Each row comes from the steps of one path. Every step used is in the known rows, and no mark comes twice. Write the path behind each row, first mark first.
Known rows
X, P: [  3.0   4.4  12.6  -4.2  -7.4 -10.6 -22.7 -20.8 -12.4 -13.6   5.8 -11.5
 -12.0  -1.3   3.4  11.1  -7.1  -6.0  -2.4   5.0  13.1   1.2   0.0   6.8
  22.2]
G, P: [  0.4  -8.0  27.3  -4.3   5.8   0.1   1.5   6.5  -3.9 -13.2  -8.7  -0.7
  12.6 -15.3  11.6 -12.9 -11.7   2.8   0.6  10.3  23.6   5.5   1.9   8.7
  18.7]
F, C, G, P, X, Z: [ 52.4 -29.1  13.2  26.0  12.9 -18.5   5.9  20.6   9.3   2.5   4.5  24.6
  12.0  13.3  10.3 -19.8 -38.6   3.9   4.0  10.2  11.6 -27.4 -31.9  23.7
 -25.8]
Z, X, P, G, C, T: [ 34.3 -20.9  55.3  33.8  11.1  -5.8   4.9  -8.7   9.2  21.6  -4.2  18.5
 -15.2  -9.7 -14.6 -27.2 -22.7  11.4   8.7  57.7 -15.2  -7.7  -1.6  27.3
   9.3]
Z, X, P, G, C, T, R, F: [ 45.9 -34.7  35.5  47.8   7.7 -12.2  17.2  47.1   9.8   0.7  34.7  19.5
  -5.6  20.2 -14.9   3.3 -10.9  -6.6   2.5  38.0 -18.6 -27.0 -16.6  57.1
  -9.1]
T, C, G: [ 30.2  -9.5 -27.3  23.0  22.8  21.9   9.4  19.8  27.7  30.0  13.9  10.7
 -10.6  23.7 -12.5  25.1  24.4  -2.3   0.1 -11.1 -15.8 -12.8   7.0  10.4
 -22.5]
T, R, F, C, G: [ 36.0 -16.7 -48.7  27.0  15.5  -7.9  25.7  91.6  27.4   2.5  51.1   4.5
  10.1  64.4 -20.3  43.0  22.2 -20.9  -3.6 -22.4 -28.8 -35.6 -27.6  35.1
 -30.0]
Z, X: [  4.1 -11.9  17.5  -0.4 -10.2  -5.6  17.9   2.9  11.9   8.8   0.8  16.2
  -1.4  -2.2  -5.6 -36.4 -20.2  -1.1  -0.2  21.7 -22.7  -5.8  -4.5 -11.4
   2.1]
Z, X, P, G, J: [  6.1  25.7  57.7   4.7 -23.2 -13.3  -1.7 -35.6  -5.9  22.9   7.9  21.6
 -14.3  -1.3  24.9 -49.2 -36.6   9.8   7.6  31.3  -8.3  -3.8 -18.1   1.3
  11.2]
P, G, C, F: [ 43.7 -26.3  20.0  26.4 -17.9  -4.9  -0.3  10.4  16.3  42.3 -15.6   6.5
  -7.4 -26.8 -16.4   1.5 -31.5  10.1  15.9  25.7  12.0  -5.2  14.6  26.4
  -3.5]
C, T, R, F: [  6.6 -30.8 -32.4  27.2  10.7  -1.0  26.5  77.3  11.8 -13.9  25.8   2.4
  13.6  42.4  -8.4   9.8  36.6  -2.0 -12.5 -29.2  -9.5 -14.1 -23.8  40.2
 -24.2]
J, G, C, F: [ 17.3 -34.0  -5.3  -4.0 -26.6 -34.2  -9.6  37.3  23.1  56.3 -21.7   7.2
   7.1 -15.3 -25.2  -7.7  -6.6  33.5   3.0 -16.1 -10.3  -7.2   0.2  25.0
  -6.7]
X, P, G: [ 12.0  23.9  42.0  14.6  -9.5   6.4 -23.7 -30.7 -14.3  -4.8   9.9  -2.3
 -25.0  -6.1  13.9   1.9 -19.0   0.9   8.5  31.9  17.7  14.3   4.3  14.2
  18.1]
R, F, C, G, P, X: [ 31.1 -23.4  -3.5  56.3   3.0  -2.3   9.2  55.6  16.3 -29.1   9.5   8.9
  -4.3  29.6   7.0   1.7 -20.7  -4.9  12.2  14.5  -2.4 -20.4 -61.9  30.5
  -7.8]
P, X: [  1.5  -1.1  12.9  25.7 -14.0   9.6   1.8  -6.3  -4.9  -8.3   2.8   8.6
  -8.3   0.9   8.7 -25.5 -19.7   0.2  15.6  10.7   0.9  -0.6 -20.3  -3.4
  -5.8]
F, C, T: [ -4.1 -26.8 -29.2   4.3  23.2 -11.5  26.9  27.6  27.5  18.2 -10.0   1.3
  17.7  22.1 -34.0  -4.2  29.1   9.1  -7.2  -5.2 -28.1 -10.6 -13.5  14.0
  -9.9]
X, P, G, C: [ 37.8   8.5  50.3  22.1   5.8  -2.5 -24.9 -33.8 -13.1   3.3   5.9   1.0
 -17.0 -20.0  -1.0  32.4 -28.8  -3.4  16.7  43.9  13.4  -5.5  13.9  31.3
  10.8]
R, G, P, X, Z: [ 32.8 -35.9  54.1  45.0 -16.4 -24.7 -25.8  16.7 -17.2 -17.3  14.0  13.7
   5.9 -15.7  40.5 -17.5 -62.7  15.2   7.4  13.7  47.9 -13.0 -31.5  38.7
 -14.4]
J, G, C: [  9.4  -3.9  13.8  -4.4   4.1 -24.4 -15.1  14.6   5.8  29.8  -5.3  12.0
   8.6  -6.6 -14.0  10.9  -2.4  23.3   6.0  -2.0 -25.5  -9.2  -1.8  22.2
 -16.4]
J, G: [-16.4   9.3   7.2 -10.4 -14.3 -11.4 -12.0  17.0   6.5  20.4  -3.3  10.2
   2.7   9.2   0.7 -19.0   9.6  28.4  -0.5 -14.9 -19.6   7.5 -10.6   4.1
  -9.5]
Z, X, P: [  8.5  -8.2  30.3  -4.2 -13.9 -17.5  -5.8 -17.4   0.5  -5.0   8.7   4.3
 -14.3  -5.3  -3.3 -24.4 -25.1  -5.1  -2.3  26.9  -9.5  -2.7  -6.8  -5.1
  25.6]

Which path is each row?
[ 44.6 -27.9   8.2  32.8   8.7 -21.9   3.1  54.7   4.1  21.1  50.9  -1.1
  18.9   6.6  -9.8  48.3  -7.9  -8.3  10.2   4.7   3.0 -31.3  14.0  47.2
 -15.3]
T, R, G, C
[ -0.4  37.6  31.3   9.3  -7.7   2.8   5.2 -18.5  -5.4  26.0  -1.3  14.8
  -0.1   4.4  28.4 -25.2 -10.8  11.9  10.0   4.8   3.2  -2.8 -13.9   7.0
 -11.1]
P, G, J
[ 47.6 -35.0  47.6  21.0 -30.9 -19.5  -6.0  -6.7  13.8  40.4 -10.1  12.6
 -20.9 -33.4 -19.7 -22.5 -53.8   6.3  13.3  54.0   4.6  -6.5  10.6  22.1
  21.7]
Z, X, P, G, C, F
[ 62.7 -39.7  -6.3  42.9   9.9 -25.4  18.2  78.0  12.0 -18.5  47.4  24.6
  22.6  45.6   8.7  11.2 -28.0 -16.4   2.0 -13.8   5.2 -45.9 -46.2  50.2
 -42.7]
T, R, F, C, G, P, X, Z
[ 53.5 -21.6  29.5  28.4   3.3  -8.3  -9.0  16.6  -3.7  -8.0   1.8  25.8
  -3.7   5.6  36.6 -34.6 -40.5  10.1   3.1   4.6  33.5 -14.7 -29.1  19.7
 -20.7]
C, G, P, X, Z
[ 25.0 -24.2  48.0  14.2  -2.8 -16.1  -9.3  -9.7 -16.4 -23.1  -6.5  20.6
  11.7 -15.9  29.7 -32.7 -50.5   4.9   6.2   8.8  34.5 -11.2 -20.8  15.8
 -14.3]
G, P, X, Z
[ 14.7 -44.2 -34.0   8.0 -14.4  -3.5   9.8  17.5  31.4  43.6  -6.4   1.7
   4.5  -6.9 -30.9   9.8   5.1   5.6  -2.7 -26.9   0.2  -6.2  19.1   9.7
 -11.8]
T, C, F
[ 33.2 -17.4   9.5  45.5  15.2  26.0  13.0  23.0  18.1   7.9   7.7  22.4
  -5.5  12.1   8.5 -14.6  -7.5   3.5  15.5  12.1   8.1  -7.0 -10.2  15.4
 -11.8]
T, C, G, P, X
[ 20.4 -46.6   0.6  28.4  24.8 -22.5  34.6  91.4  24.4  19.5  34.1  -2.7
  41.6  28.9 -19.8   5.2  18.0   8.5  -0.7   1.1   5.4 -18.2  -3.3  55.7
   2.3]
F, C, T, R, G, P
[ 33.6   6.3  34.9  25.4  12.5   8.3  -3.0 -12.6  -2.9  17.5   0.6  12.9
  -4.9 -18.9  -3.6  19.7 -22.2  -0.2  17.5  39.1   1.8  -6.8  14.3  22.1
 -11.3]
P, G, C
[ 32.7 -47.5 -12.4   6.3 -12.6 -22.5   3.4  20.4  18.7  36.2 -21.2  -2.3
   6.8 -23.8 -24.5  10.6 -18.2   6.6   4.7   0.0   4.3 -13.6  11.3  22.8
   2.4]
G, C, F
[-15.0   5.3  34.3 -14.2  -5.4 -10.7 -10.1  20.8   3.5   9.4 -10.4   9.6
  15.0  -6.0  12.3 -30.2  -3.6  30.6   2.2  -3.8   6.7  13.1 -11.4  11.2
   6.8]
J, G, P
[ 52.3 -59.0  -9.5  31.2 -21.0 -35.7   5.7  79.1  21.4  48.1  33.1  -4.8
  15.4  -4.3 -22.8  31.9 -14.1   1.9   9.6  -9.5  14.4 -27.4  15.7  50.6
  -7.3]
T, R, G, C, F
[ -3.1 -37.8 -44.0  27.3  13.4 -14.3  15.5  51.0  26.8  -9.1  -3.5  -0.5
  12.1  35.6 -28.3  19.5  31.4   6.7 -11.8 -14.6 -27.5 -19.6 -44.7  33.0
 -20.1]
R, F, C, T
[ 29.3 -11.5  26.4  34.5  24.9   9.5  11.9   8.2   6.8  26.2 -12.1  15.0
  -2.6  -6.1 -13.1  -0.1   3.1  15.3   8.1  28.5  -5.3  -4.9   5.8  33.2
 -17.2]
P, G, C, T
[ 27.4  -4.8 -30.3   9.3  17.2  -4.6  13.8  31.9  29.0  23.7  11.1   6.2
  -1.4  30.8 -19.3  11.8  13.1  -2.4   1.0   2.6 -24.2 -17.7 -13.6   6.8
 -11.9]
F, C, G
[ 31.0 -44.1 -24.4  32.5  26.6 -15.3  22.4  74.2  12.9  -3.8  22.7   4.4
  21.9  27.6 -22.1  39.2  25.2  -7.5  -6.0 -16.1 -17.4 -34.2 -15.3  56.7
 -29.5]
G, C, T, R, F
[ 19.7  11.7 -29.0  -0.6  11.5 -18.6  19.7  25.2  26.6  40.4   6.2  12.0
   9.7  39.4   1.3  -1.2  13.9   6.3   1.6 -20.2 -27.5 -30.6 -30.9   7.7
 -16.7]
F, C, G, J
[  8.8 -25.9 -34.7   2.0  28.0 -12.6  49.8  60.5  27.7  26.2  24.9   2.3
  34.0  44.4 -41.1   3.3  38.9  -4.5  -7.4 -15.9 -29.7 -20.8   3.3  23.2
 -17.0]
F, C, T, R
[  2.6  36.8  44.0   3.7 -15.7  -6.4 -19.1 -37.2 -17.9  12.8   5.9   5.2
 -11.0   1.7  28.8 -12.4 -17.0  10.8   8.8  12.8  12.6   2.6 -13.8  13.1
  12.1]
X, P, G, J
[ 29.5  -1.2 -48.6  16.7   9.4 -23.4  30.8  80.1  26.1  20.2  48.3  11.4
  20.9  69.9   0.4  29.3  24.4  -9.2  -2.9 -42.8 -33.5 -47.3 -46.0  35.0
 -36.1]
T, R, F, C, G, J
[ 33.3 -32.5  -8.7  10.2  34.8 -12.4  33.7  49.6  15.2  25.4  18.6   8.4
  27.1  16.8 -26.5  14.8  26.2  -2.9  -0.3  -8.8 -15.7 -23.5  15.0  39.3
 -18.6]
G, C, T, R
[ -1.8   3.5   6.7  18.7 -17.3 -20.3  -9.1  16.9  -2.2  21.3  14.4   0.6
   5.3   8.3  32.2  -1.7  -7.3  18.9   5.9 -15.5   8.8 -12.4 -28.5  22.8
  -8.8]
R, G, J
[ 46.1 -19.3  50.4  26.4  16.8  -6.4  24.3  25.5  10.0  29.6  29.9  21.9
   2.8   7.5 -20.4 -19.3 -11.1  -3.4   6.5  48.6 -17.9 -15.0  16.4  37.8
   0.7]
Z, X, P, G, C, T, R
[ 11.3 -16.0  32.7  30.1  -3.6  -6.6 -14.2  32.0  -3.4 -10.6  10.2  -9.0
   6.2 -11.8  21.0   3.2 -23.6  14.3   5.6  17.2  34.8   3.7  -9.2  30.1
  16.0]
R, G, P
[ 40.4 -23.0  18.4  47.9  15.7  -9.2  -0.3  42.1  -0.8  -9.4  35.7   3.4
  -2.1  22.2  -7.0  42.7   7.5  -3.9   3.4  18.9   1.5 -19.4 -10.6  68.7
  -8.7]
X, P, G, C, T, R, F
